What can hang from each mark:
K264: K468 K573 K815 K908
K829: K382 K468 K573 K815
K605: K593
K908: K14 K264 K829
K815: K264 K605 K829
K382: K264
K468: K829
K593: K14 K605
K573: K829
K14: K593 K908
K229: K593 K908
K722: K264 K829

Every row comes from one small tree of marks. Brackets hold a mark, then the marks that hang from it, in the order of their numbers. Every link used is in the known rows. Which tree was each row made from?
In the rows, zero is written as 128.
Known rows:
{K14 {K908 K829}}: [121 138 126 134 171 135 115 157 126 102 151 108 151 119 123 119 130 153
 136 106 130 132 107 141  78 135 168  83 105 124 100 168 154 113 122  65
 138 135]
{K829 {K382 K264} K468 K573 {K815 {K605 K593}}}: [128 212 111 122 152 141 143 147 103 226 107 101 121 123 119 142 178 139
  67  92 127  96  66  56 124 147 126  58  96 134 124 139 139 124 149  62
 117 106]
{K829 {K382 K264} K468 K573 K815}: [133 231  98 112 164 144 129 152  89 196 105 108 125 119 112 151 197 152
  76  74 123  97  79  49 117 150 148  50  99 125 134 146 117 127 148  70
 110  93]
{K829 {K382 {K264 {K908 K14}}} K468 K573 {K815 K605}}: [125 221 104 104 170 129 148 148  86 187  80  93 116 123 119 170 177 141
  97  92 115  96  70  73 125 133 147  66  90 131 120 135 145 123 138  58
 110 108]
{K229 K593 {K908 K14 {K264 K468 {K815 K605}}}}: [ 78 149 147 132 169 118  68 149 112  71 160  89 146 127 145 164  88 140
 194 113 123 130  88 198  79 116 105 149  90 103  96 152 182 113 132  73
 131 181]
{K573 {K829 K468}}: [107 128 110 148 187 153 109 156 128  71 144 111 138 108 112 118 149 155
 133  96 133 147 102 149  89 112 158  86 105 120 136 151 146 103 115  76
 126 114]
{K722 K829}: [118 133 144 156 167 146 114 154 139  73 173 105 143 106 121 117 138 162
 119 101 136 160 116 184  87 136 149  86 110 119 111 172 150 104 126  78
 127 135]
{K829 {K382 {K264 K468 K573 {K908 K14}}} K815}: [164 206 110 125 155 124 126 148  88 143 113 103 133 113 133 153 177 146
 139 108 117 111 103 129 110 144 156  94 101 129 114 151 129 120 142  84
 108 119]
{K468 {K829 {K815 K264}}}: [115 139 122 136 152 141 113 161 141  65 143 106 148 117 123 129 165 170
 107  97 142 117 118 149  99 120 134  93 104 116 137 163 139 122 106  52
 141 139]
{K573 {K829 K815}}: [152 135 141 160 172 154 100 160 128  86 162 104 141 119 110 115 157 153
 110  97 130 141 106 151  93 121 143  75 112 130 135 148 153 107 121  68
 136 108]
{K468 {K829 {K382 K264} K573 {K815 K605}}}: [155 176 127 134 142 139 151 155 130 136 129 100 133 109 123 143 168 161
  76 105 139 114  97 118 115 139 142  66  97 126 131 150 137 120 127  50
 124 107]
{K573 {K829 {K382 K264} K468 {K815 K605}}}: [118 173 119 140 172 154 132 156 124  96 116 103 136 113 109 131 181 153
 102 102 126 127  90 108 110 120 146  73 102 128 131 134 147 109 121  66
 121 105]
{K722 {K264 K815 K908}}: [125 149 133 143 163 134  69 162 113  75 161  96 138 113 123 149 132 137
 160 114 122 137 119 137  87 132 150  92 115 111 125 168 144 114 136  86
 117 144]
{K573 {K829 K382 K815}}: [159 162 149 153 171 157 107 160 126 104 144 100 139 121 110 127 174 165
  97  92 126 134  98 142 101 121 146  65 104 139 136 141 145 108 117  71
 132 100]
{K573 {K829 K382 K468}}: [112 157 122 138 185 155 116 157 128  90 126 106 137 109 112 130 166 169
 118  92 132 139  93 139  96 114 160  76  97 130 137 145 139 105 112  78
 123 103]
{K468 {K829 K382 K573 {K815 {K264 {K908 {K14 K593}}}}}}: [157 183 109 108 176 125 133 158 117 129 107  96 139 122 131 150 155 178
  88  98 129  91  96 144 112 123 140  73  91 135 126 160 158 123 109  58
 137 135]
{K605 {K593 K14}}: [140 125 132 141 147 129 111 149 124 176 167 102 137 115 113 116 114 147
 130  94 140 132  90 149  95 154 114  95  96 132 107 159 146 109 133  81
 141 143]
{K605 {K593 {K14 {K908 {K829 K382 K573 K815}}}}}: [171 167 125 121 143 126 122 156 103 207 135  95 137 125 121 118 129 158
 104  98 125 119  74 115 100 149 113  65  96 147  98 155 149 114 133  74
 142 134]
{K468 {K829 K382}}: [128 150 136 136 159 145 121 159 148  88 144 107 144 104 124 143 159 177
 111  99 146 132 110 158  97 126 156  85  91 122 133 162 129 114 104  62
 132 120]
{K264 K468 K815}: [114 144 130 170 166 146  82 161 108  68 173 102 136 113 130 146 142 156
 154 126 130 139 120 191  85 129 139 122 112 119 116 166 122 116 132  87
 122 114]
{K14 {K593 K605} {K908 {K264 K573 K815}}}: [162 139 108 135 187 132 100 140  92 166 166 112 143 122 133 134  87 152
 132 139 124 114  97 169  75 161 149 108 103 131  86 168 172 114 154  86
 133 153]
{K14 K593 K908}: [150 142 100 136 210 141 105 152 125 145 164 118 161 123 115 124 112 153
 104 107 124 116 105 123  79 156 187  92  97 124  93 177 172 116 135  85
 143 145]
{K264 {K468 K829} K573 K815 {K908 {K14 K593}}}: [170 146  84 139 184 112  98 162  81  54 138  99 132 101 172 155 109 167
 185 170 120 136 115 252  88 109 146 140 105 125 107 174 154 115 115  87
 114 140]
{K908 {K14 K593} {K264 K815} {K829 K382 K573}}: [147 201 161  91 212 106 115 159 115 151 122  95 129 114 132 145  93 156
 129 109 134  83  82 198 103 143 102  80 102 143  83 166 181 118 125  60
 145 149]
{K264 K468 K573 {K815 K829}}: [149 128 113 176 164 132 107 159  89  66 183 101 121 101 158 136 143 180
 160 144 135 148 118 226  90 131 131 127 117 134 113 161 130 118 129  86
 107 113]
{K815 K264 {K829 K382 K468 K573}}: [ 75 156  94 117 187 132 164 149 123 121 118  98 121 120 122 140 170 192
 102  72 140  96  96 118 110 129 139  80  95 141 126 148 148 125 112  64
 121 129]
{K722 {K264 K815} K829}: [130 150 152 151 159 146  82 162 127  29 173  96 142 102 120 127 136 159
 129 115 128 164 120 158  90 135 122  81 126 111 109 179 144 106 132  93
 118 151]
{K468 K829}: [121 124 127 143 158 142 113 159 149  72 162 111 147 103 124 130 141 166
 124 105 149 140 118 170  89 125 152  94 100 114 132 169 136 113 108  60
 135 129]
{K605 {K593 {K14 K908}}}: [146 130 120 137 151 129 113 147 117 177 158 102 144 119 115 115 112 150
 129 100 130 128  87 130  89 151 129  92  95 130  97 162 150 110 131  83
 141 150]
{K229 {K593 K14}}: [128 147 149 136 169 139 106 150 121 135 171 100 141 115 113 139 111 161
 133  95 143 154  94 149  86 153 120 109  87 121 118 156 141 110 138  84
 131 127]
{K264 K468 {K573 {K829 K382}} {K815 K605}}: [167 134 138 184 165 145 117 154  97  69 156  90 118 103 151 140 150 168
 148 156 128 157 105 234 103 120 137 123 109 140 121 145 135 106 133  92
 104  88]
{K815 {K264 {K573 {K829 K468}}} {K605 {K593 {K14 K908}}}}: [123  99 100 145 156 123 159 137 117 128 124  91 127 117 130 106 125 152
 138 121 133 125  86 165 109 131 121 118  97 136 107 144 169 107 127  81
 127 151]

Write each row's tree:
[139 138 120 121 159 125 130 157 107 116 133 101 142 113 110 134 123 165
 147 102 129 139  97 149  88 149 148  89  95 132  92 160 141 110 119  75
 140 132]  {K593 {K14 {K908 K829}}}
[119 195 115 119 178 145 126 150 102 189 115 103 122 115 116 157 172 164
  90  74 132 114  78  99 110 138 161  64  88 133 135 150 120 118 136  75
 115  91]  {K829 K382 K468 K573}
[109 195 159 101 170 106 138 158 129  90  85  92 133 117 128 148 131 147
 150 118 136 106  90 194 112 111 102 108  93 136  79 148 161 117 113  50
 150 151]  {K908 K14 {K264 K468} {K829 K382 {K815 K605}}}
[160 134  95 127 184 129 123 134 102 180 154 117 148 121 127 124  86 145
 127 128 130 114  98 153  76 164 166 106  96 131  83 170 174 111 157  86
 137 156]  {K14 {K593 K605} {K908 {K264 K573}}}
[147 144 106 119 181 142 111 155 111 152 148 112 160 132 116 124 105 159
 100 132 125 123  91 133  75 146 147  81 104 149  83 167 179 113 136  69
 153 142]  {K14 {K593 K605} {K908 {K829 K815}}}
[132 158 169 126 170 116 115 161 108 146 137  75 118 123 150 153 111 144
 150 135 121 115  78 203 103 114 105  87 102 152 102 150 185 112 119  52
 130 133]  {K264 {K815 {K605 K593}} {K908 K14 {K829 K382 K573}}}
[133 175 103 118 170 138 112 162  97 140 121 106 140 126 126 127 150 155
 107  99 121 122  89 100  90 125 156  64 104 128 109 161 147 120 127  58
 133 120]  {K14 {K908 {K829 K468 K573 K815}}}
[155 143 123 133 179 107 130 138 111  77 126 104 128 100 134 121 109 142
 184 116 134 126 107 221  99 124 132 128 103 117  94 157 151 106 129  85
 125 148]  {K908 K14 {K264 K468 {K573 K829}}}
[152 183  92 122 182 119 139 143 105 141 124 112 141 101 134 143 139 146
 154 116 124 113 107 151 100 156 177 108  97 127 102 164 146 114 144  99
 109 130]  {K829 {K382 {K264 K468 K573 {K908 {K14 K593}}}}}
[126 124 115 117 138 127 139 134  93 155 131  99 135 119  99 150 101 158
 156 110 131 134  88 143  85 157 131 103  87 134  83 148 139 105 140  80
 138 145]  {K593 {K14 {K908 K264}} K605}
[130 223  99 103 169 130 119 150  82 160  92 105 128 114 127 162 189 148
 131  95 114 104  87  93 114 136 155  81  97 123 127 146 128 124 131  74
 106 117]  {K829 {K382 {K264 K573 {K908 K14}}} K468 K815}
[ 97 107  97 157 163 118 152 138 116  82 129  94 126 116 146 138 139 140
 172 134 134 128 120 210 101 124 164 147  97 125 117 155 157 114 138  81
 113 139]  {K815 {K264 K468 K573 K908} K605}
[145 176 124 126 151 140 132 158 126 126 123  98 136 120 126 142 179 180
  76  85 140 103 101 130 112 127 137  67  96 131 142 155 132 124 114  56
 131 116]  {K468 {K829 K382 K573 {K815 K264}}}
[105 152 113 148 160 137 113 157 120  42 138  97 144 121 132 123 159 165
 127 109 123 144 122 184  90 116 139  94 111 120 112 168 153 112 122  79
 126 150]  {K722 {K829 {K815 {K264 K468 K908}}}}
[133 130 146 155 148 133 120 145 121 163 157  95 129 130 130 118 156 139
 101 106 137 111  97 152 113 141 114 105 107 135 123 149 160 121 141  63
 136 136]  {K829 {K815 {K264 K573} {K605 K593}}}
[100 135 137 147 164 135 119 152 125 109 137  91 134 134 119 145 163 140
 121 102 128 111 107 147 105 125 143 103 101 128 126 146 165 121 128  54
 137 137]  {K829 {K815 {K264 K908} K605}}
[ 97 154 128 139 184 127 104 158 116 105 161 102 122 113 131 139 128 158
 141  99 138 111 104 169  90 131 122  92 107 116 116 156 151 121 129  57
 125 140]  {K908 {K264 {K815 {K829 K468 K573}}}}
[100 164 144  99 160 121  93 160 111 103 121  91 148 131 123 157 152 158
 151  75 118 102  85 157 100 121 127  92 100 136 104 150 170 117 104  56
 145 163]  {K229 {K908 K14 {K829 K382 {K815 K264}}}}
[137 162 121 132 144 132 142 156 130 140 119  88 132 125 139 140 163 165
  82 107 136 104  93 142 113 115 128  75  92 137 136 150 156 121 115  49
 132 130]  {K468 {K829 K382 K573 {K815 {K264 K908} {K605 K593}}}}
[176 203 150 133 160 146 114 155  99 208 138  95 124 129 114 153 184 161
  62  74 128 108  83 104 115 150 143  50  96 144 133 146 128 122 143  67
 127  86]  {K829 K382 K573 K815}
[ 85 158 137 126 167 140 112 168 125 105 125 103 134 120 121 133 156 148
 116 111 140 135  91 147  99 115 124  85 105 133 119 150 152 117 115  43
 142 118]  {K908 {K829 K468 {K815 K605}}}
[120 154 112  83 197 121 134 149 105 163 114 107 132 115 116 137  89 155
 121 113 139 116  71 158  98 134 113  84  99 152  86 163 173 110 125  62
 146 135]  {K908 {K14 {K593 K605}} {K829 K468 K573}}
[123 164 140 139 157 130 137 158 122 102 142 102 133  99 140 132 148 152
 149 133 140 133 108 187  98 147 138  98 112 136 109 159 140 113 135  73
 116 113]  {K908 {K829 {K382 {K264 K468 K573 {K815 K605}}}}}
[125 114  95 159 167 131 136 141 117  64 144 106 137 108 135 107 147 158
 156 111 138 131 124 194  96 129 154 126 111 123 126 161 139 111 134  96
 117 129]  {K815 {K264 K468 {K573 K829}}}
[156 138 116 129 148 121 125 152 110 186 150  99 138 118 122 108 105 150
 123 101 132 128  81 133  91 150 120  77  98 139  95 163 154 110 135  77
 142 144]  {K605 {K593 {K14 {K908 {K829 K573}}}}}
[143 179 130 124 167 128 114 165 105 147 125  94 129 124 137 146 154 147
 124 100 125 123  95 154  92 124 157  61 100 144 130 154 156 116 130  59
 128 112]  {K264 {K908 {K829 K382 K573 K815}}}
[147 139 136  97 190 118 138 147 116 169 140 103 134 116 115 131  80 152
 119 115 141 117  81 179  96 146 112  84 103 157  81 165 180 108 131  63
 151 136]  {K908 {K14 {K593 K605}} {K829 K573}}
[120 204 103 125 162 137 134 150  93 159  98 102 123 115 131 163 191 143
 118 109 121 115  86 101 116 136 161  86  94 126 131 138 136 122 138  67
 104 107]  {K829 {K382 {K264 K573 K908}} K468 {K815 K605}}
[123 118 140 145 154 123 136 143 134 160 148  95 134 118 118 123 103 135
 132 113 138 127  86 156  97 145 124 108  88 126  89 151 167 109 134  67
 143 155]  {K815 {K605 {K593 {K14 {K908 K264}}}}}
[124 131 119 117 191 123 112 144 113 137 143 102 140 121 119 152  96 143
 155 116 125 123  98 174  87 132 156 107  93 136  98 161 178 108 127  74
 138 149]  {K264 {K908 {K14 {K593 K605}}}}
[142 126  99 132 188 146 116 141 114 165 163 115 158 127 109 131  98 155
 108 122 126 122  96 124  75 157 169  96  97 137  86 169 172 109 142  84
 143 144]  {K14 {K593 K605} K908}
[130 134 126 108 136 133 148 143  91 154 123  94 136 118 102 151 118 175
 142 116 132 141  82 144  89 150 128  87  89 157  84 145 137 103 126  77
 138 124]  {K593 {K14 {K908 {K829 K382}}} K605}
[142 183 130 142 164 138 130 151 111 110 150  97 131 106 136 135 150 161
 115 106 122 138 108 161  95 146 151  59 110 124 115 167 147 108 141  84
 103 122]  {K722 {K829 {K382 {K264 K815 K908}} K573}}
[170 140 129 165 145 137 105 154 110  75 151  91 129 102 141 122 135 148
 142 146 128 153 105 168 103 127 120 109 117 129 116 156 140 106 145 105
 109 125]  {K722 {K264 K468 {K573 {K829 K382}} {K815 {K605 K593}}}}
[114 162  90 102 191 144 125 153 111 154 121 114 155 124 118 137 113 171
 109 126 127 119  82 120  79 140 160  83  92 150  85 165 169 111 126  76
 142 138]  {K14 {K593 K605} {K908 {K829 K382 K468}}}
[136 167 119 155 156 144 105 165 106  72 147  98 133 105 144 154 152 180
 126 131 134 132 111 187  96 119 135 102 103 125 127 165 114 119 121  78
 118 104]  {K264 {K468 {K829 K382 K573}} K815}
[124 155  99 153 152 136 121 154 114  67 164 113 140  95 132 129 139 149
 148 127 136 125 126 153  89 144 143 104 117 103 120 171 123 118 141  80
 111 126]  {K382 {K264 {K468 {K829 K573}} K815}}
[139 143 102 123 206 135 111 162 129 125 155 117 163 120 123 113 102 154
 113 118 129 121 104 143  75 147 174  86 102 132  86 180 182 114 128  75
 149 147]  {K14 K593 {K908 K829}}
